What can hang from each mark
G: V
V: A G Y
L: U
U: L Y
Y: J U V
J: A Y

Known rows, with every way that one mark hangs from another
V{Y{U}}: [ 0.69 -2.41 -1.20 -1.44  0.32 -0.34  1.24 -0.49  0.34  1.16  0.00 -2.29
  1.54 -1.10  0.95  1.72  0.10  2.61]
G{V{A Y{U{L}}}}: [ 1.14  0.31 -0.74 -1.39 -0.14 -1.80  2.34 -0.25  0.36 -0.15 -0.87 -3.33
  2.01 -2.25  1.38  0.14  0.89  5.83]
U{L Y}: [-0.25  0.24 -0.85 -0.04  1.12 -0.64  0.91  2.37  0.56  0.30 -0.33 -0.82
 -0.86  0.54  0.25  0.80  1.83  2.31]
Y{U}: [ 0.13 -1.55 -1.64 -0.32  0.14 -0.06  0.85  0.15  0.33 -0.35  0.56 -1.55
  0.48 -0.98  2.11  1.27  1.15  3.84]
Y{J U V{A G}}: [ 0.92 -1.10 -0.56 -1.50 -0.73 -0.49  5.19  1.49  0.10 -0.41  0.44 -5.91
 -0.38 -1.62  1.06  0.74  1.94  4.73]
V{Y}: [-0.41 -1.89 -0.89 -1.70  0.91  0.06 -0.19 -0.69  0.37  1.18 -0.68 -1.31
  1.47 -0.76 -0.78  1.27 -0.71  1.43]
G{V{A Y}}: [-0.02 -0.69 -0.59 -2.34  0.23 -0.55 -0.62 -2.36  0.62  0.32 -1.54 -2.24
  3.00 -2.00 -0.46  0.41 -0.69  3.07]
J{A Y}: [-1.36 -5.37 -1.35 -1.12  0.33  0.74 -0.40  0.56 -0.21 -0.93  1.18 -0.05
 -0.96 -1.50 -0.04  1.59 -2.90  4.16]
Y{U{L} V{A}}: [ 0.87 -0.49 -1.28 -0.55 -0.60 -0.81  4.30  2.41  0.06 -0.53  0.49 -3.63
 -0.62 -1.82  2.17 -0.28  2.93  7.39]
J{A}: [-1.51 -2.69 -1.16 -1.53  0.18  0.64 -0.73  0.23  0.09 -1.32  0.46 -1.19
 -0.53 -1.81  0.79  0.84 -1.35  3.93]
G{V{Y{U}}}: [ 0.70 -1.13 -1.36 -1.11 -0.03 -0.81  0.60 -1.80  0.58  0.25 -1.31 -1.89
  2.12 -1.80  1.32  1.34 -1.34  3.74]
G{V{A}}: [-0.54  0.09 -1.05 -1.30  0.05 -0.23 -0.92 -1.73  0.65 -1.28 -1.07 -1.55
  2.13 -1.82  0.79 -0.06  0.48  4.27]
L{U{Y{V{A G}}}}: [ 0.35 -1.10  0.09 -2.35 -1.02 -1.51  4.44 -0.86  0.58  3.29  1.37 -3.25
  0.74 -1.15 -2.42  0.76  1.88  2.41]
L{U}: [-0.86 -0.50 -1.11 -0.49 -0.20 -0.83  0.86 -1.17  0.21  1.07  0.34 -1.12
  1.44 -1.47  0.29  0.94  0.08  1.87]
U{L Y{J{A} V{G}}}: [-0.43 -0.82 -0.11 -1.09 -0.03 -0.60  4.98  4.26  0.02 -0.77 -0.18 -4.40
 -3.63 -0.79 -0.57  0.82 -0.70  4.44]
U{Y{J}}: [-0.02 -0.28 -0.74 -0.15  0.98  0.32  0.33  1.77  0.59 -0.27 -1.57 -2.82
 -0.44  0.54  1.15  1.92  0.22 -0.74]
L{U{Y{V}}}: [ 0.06 -1.07 -1.07 -0.51 -0.70 -0.71  2.78 -0.27  0.50  2.62 -0.25 -1.47
 -0.03 -0.73 -0.43  1.24 -0.19  1.72]
G{V}: [-1.01  0.12 -1.49 -0.29  0.38 -0.13 -1.23 -1.40  0.59 -1.36 -1.42 -0.40
  1.22 -1.23  0.93  0.42 -0.94  3.77]

Rows
[ 1.07 -3.32 -1.43 -0.24 -0.44 -0.71  4.67  2.70 -0.24 -0.08  1.15 -2.35
 -1.11 -1.36  1.22  0.46  1.20  7.58]	J{Y{U{L} V{A}}}
[ 0.01  1.11 -0.59  0.51  1.15 -0.53  1.73  3.72  0.33 -0.84 -1.52 -3.07
 -1.52  0.58  1.26  1.15  1.11  1.02]	U{L Y{J}}
[-0.41 -1.51 -0.48 -2.35 -0.19 -0.26  2.98 -0.11  0.35  0.58  1.06 -2.77
  0.26 -1.30 -1.78 -0.15  1.70  5.08]	Y{V{A G}}
[-0.18 -6.20 -1.31 -1.57 -0.92 -0.07  4.36  1.07 -0.30  0.00  2.57 -1.72
 -2.10 -2.08 -0.50  1.71 -2.36  7.38]	J{A Y{U V{G}}}
[ 0.36 -2.87 -1.62  0.69  0.54 -0.87  2.54  2.52 -0.21 -0.46  1.11 -0.50
 -0.84 -0.60  1.32  1.27  0.42  5.45]	J{Y{U{L}}}
[ 0.39 -0.28 -0.85 -0.70 -0.30 -1.15  2.82  1.82 -0.14 -2.30 -1.91 -4.79
 -0.58 -2.85  2.79  1.06 -2.69  5.61]	G{V{Y{J{A} U{L}}}}
[ 0.40 -0.11 -0.82  0.02 -0.66 -0.57  3.55  1.13  0.30  1.53 -1.52 -3.74
 -0.69 -0.67  0.77  1.63 -0.79  0.29]	L{U{Y{J V}}}
[ 1.19 -1.43  0.20 -2.60  0.08 -1.05  3.75  0.28  0.20  0.89  0.32 -6.02
  1.60 -1.40 -0.14  1.55  1.31  1.81]	V{A G Y{J U}}
[-0.58 -0.38 -0.43 -0.36  0.61 -0.16  1.67  3.94  0.07 -1.78 -0.99 -3.53
 -2.65 -0.65  1.53  1.31 -0.51  2.55]	U{L Y{J{A}}}
[ 1.26  0.00  0.33 -1.98  0.34 -1.83  5.22  2.23 -0.04  0.34  0.28 -6.16
  0.47 -1.37  0.04  0.95  2.28  3.62]	V{A G Y{J U{L}}}
[ 0.48 -3.22 -1.28 -0.01 -0.13 -1.13  5.70  2.82 -0.26  0.49  1.94 -1.31
 -1.93 -0.79 -0.70  0.92  0.34  7.43]	J{Y{U{L} V{G}}}
[ 0.76  0.67 -0.39 -0.42  0.25 -0.43  3.88  3.99  0.28 -0.45 -1.54 -4.85
 -1.66 -0.26  1.09  0.36  1.72  2.96]	U{L Y{J V{A}}}
[ 0.22 -1.52  0.01 -1.83  0.03 -1.34  4.94  2.94 -0.34 -0.62  0.49 -5.40
 -1.37 -2.04  0.40  1.45 -0.67  4.65]	V{G Y{J{A} U{L}}}
[ 0.68 -0.20  0.32 -1.74 -0.92 -1.41  5.22  0.50  0.39  2.24  0.05 -5.34
  0.07 -1.11 -1.30  1.13  1.28  1.06]	L{U{Y{J V{A G}}}}
[ 0.19 -0.09 -0.22 -0.75 -0.64 -1.24  4.96  0.82  0.31  2.24 -0.33 -4.05
 -0.78 -0.49 -1.27  1.61 -0.24  0.70]	L{U{Y{J V{G}}}}
[-0.36 -1.76 -0.06 -1.58 -1.23 -0.85  5.02  1.06  0.09  1.24  0.26 -4.50
 -1.89 -1.83 -0.94  1.74 -2.01  2.17]	L{U{Y{J{A} V{G}}}}
[ 0.98  1.15 -0.96  0.17  0.26 -1.50  2.90  1.51  0.11 -1.32 -2.57 -4.30
  0.38 -1.62  2.55  1.01 -1.02  4.11]	G{V{Y{J U{L}}}}
[ 0.11 -2.62 -1.53 -0.61 -1.04  0.67  3.54  2.42 -0.20 -2.11 -0.48 -4.83
 -2.16 -2.44  3.49  1.31 -1.74  5.48]	Y{J{A} U V}
